What can hang from each mark:
z_682: z_982
z_761: z_100 z_982
z_343: z_879
z_554: z_100
z_100: z_343 z_761
z_941: z_982
z_879: z_343
z_982: z_682 z_761 z_941

Each row was made from one small tree. The marks that hang from a mark follow it in brackets, in the order of their numbers. Every link used is in the known rows. Write each row's tree.
Known rows:
z_761(z_100 z_982(z_682 z_941)): [-25 -14   8   6  -2   3  -8   4   3  -4 -15  -8   8  -6 -22]
z_554(z_100): [  5   4  13   8   6 -16  -8  53   9 -20   1  20   6  -5   4]
z_554(z_100(z_343 z_761(z_982(z_682)))): [  9   9   3   0   9   7  -4  35  -9  19 -10   0  -5   0   6]
z_682(z_982): [ 18  -6  10  -9   1 -14   1  -9   6 -16  12   8   6  -7  11]
z_554(z_100(z_343(z_879))): [ 19  10  -5  13  -6  -4   4  57  20 -13  14  21  -5  -2  -6]
z_982(z_682 z_761 z_941): [-37   5  -5 -10  -1  -6  -1 -33  -9 -11  -1   0   9   3   7]
z_982(z_761): [ 13   7   3  -5   2  -9  -2   4   1 -13   3   6   1   5   9]
z_879(z_343): [ 12   6   2  12  15 -12  -3  36  10 -17  -5  15  17  -1 -13]
z_941(z_982): [  6   4  13  -4  18 -10   2  29   6  -4  -6  13   1  -4  13]
z_100(z_343(z_879) z_761(z_982(z_682))): [ 17  10 -13 -13  -2  17  10  13   3  17   2  -5  -9   7  -7]
z_941(z_982(z_682 z_761(z_100(z_343(z_879))))): [ -9   5 -13  -3  -8  10   9  19  -2  19 -13  -1 -25   4   4]
z_941(z_982(z_682 z_761(z_100))): [-24  -1   5  -8   4  -2  -3  16 -12  12 -26  -3 -14   1  14]
z_761(z_982(z_682 z_941)): [-12  -2   5  -3   4   2  -3  -8   3  -7  -8  -2  14  -6 -10]
z_941(z_982(z_682 z_761)): [-11  11   1 -17  10  -3   3   6 -12   9 -19   3  -8   2  25]
z_682(z_982(z_761(z_100) z_941)): [-11 -15   4  -1 -14  -9  -4 -45  -6 -15  16  -7  11  -3  10]

Write each row's tree:
[  5   1   8  -7   9   1  -2 -12  -2  -4  13  -7  23   2   1]
z_100(z_761(z_982(z_941)))
[-17 -12   1  17   2   8  -4  -6   2   8 -14  -7   0  -7 -26]
z_761(z_100(z_343) z_982(z_682 z_941))
[ -3 -13  -3   9 -11  -4  -1 -55  -8  -5  18  -6   3  -3   6]
z_682(z_982(z_761(z_100(z_343)) z_941))
[-26  -5   2  -3  -4  -4  -7   6  -6   0 -18  -3 -11   4  -2]
z_982(z_682 z_761(z_100))
[44 11 -7 -5 -2 13  9 23 11  9 16 -1 -2  6 -7]
z_100(z_343(z_879) z_761(z_982))
[11  6 -2 -8 13 10  2  0 -6 23 -9 -6 -6  3 -1]
z_100(z_343 z_761(z_982(z_682)))
[  2  -2   0 -10  -9 -10   1 -54  -7 -19  23  -1  17  -2  21]
z_682(z_982(z_761 z_941))
[ 12 -12   7  -4 -11  -9  -4 -13  -3  -9   6  -4  -2  -2  11]
z_682(z_982(z_761(z_100)))
[  8 -10   5  14   4   9  -5  24   6  14 -23  -4 -14  -5 -24]
z_761(z_100(z_343) z_982(z_682))
[37  6  4  1 14  7  1  9  1 13  5 -3  1  3 -1]
z_100(z_343 z_761(z_982))
[-34  -1 -20   4 -18   7   4 -20   2   0   4  -4  -8   5 -14]
z_982(z_682 z_761(z_100(z_343(z_879))) z_941)
[ -6   8 -16 -10  -4  17  10 -17   1  12  11  -9   5   4  -9]
z_100(z_343(z_879) z_761(z_982(z_682 z_941)))
[-16  -6  -3  18  -1  -3  -4 -26  -2  -5   7  -2   1   2  -8]
z_982(z_761(z_100(z_343)) z_941)
[  5  -9 -14   4 -26   3   7 -40   3  -9  28  -5   1   0   0]
z_682(z_982(z_761(z_100(z_343(z_879))) z_941))
[ 10   1   4  11   9   0   0  13  -5  15 -10   1 -15   1  10]
z_941(z_982(z_761(z_100(z_343))))
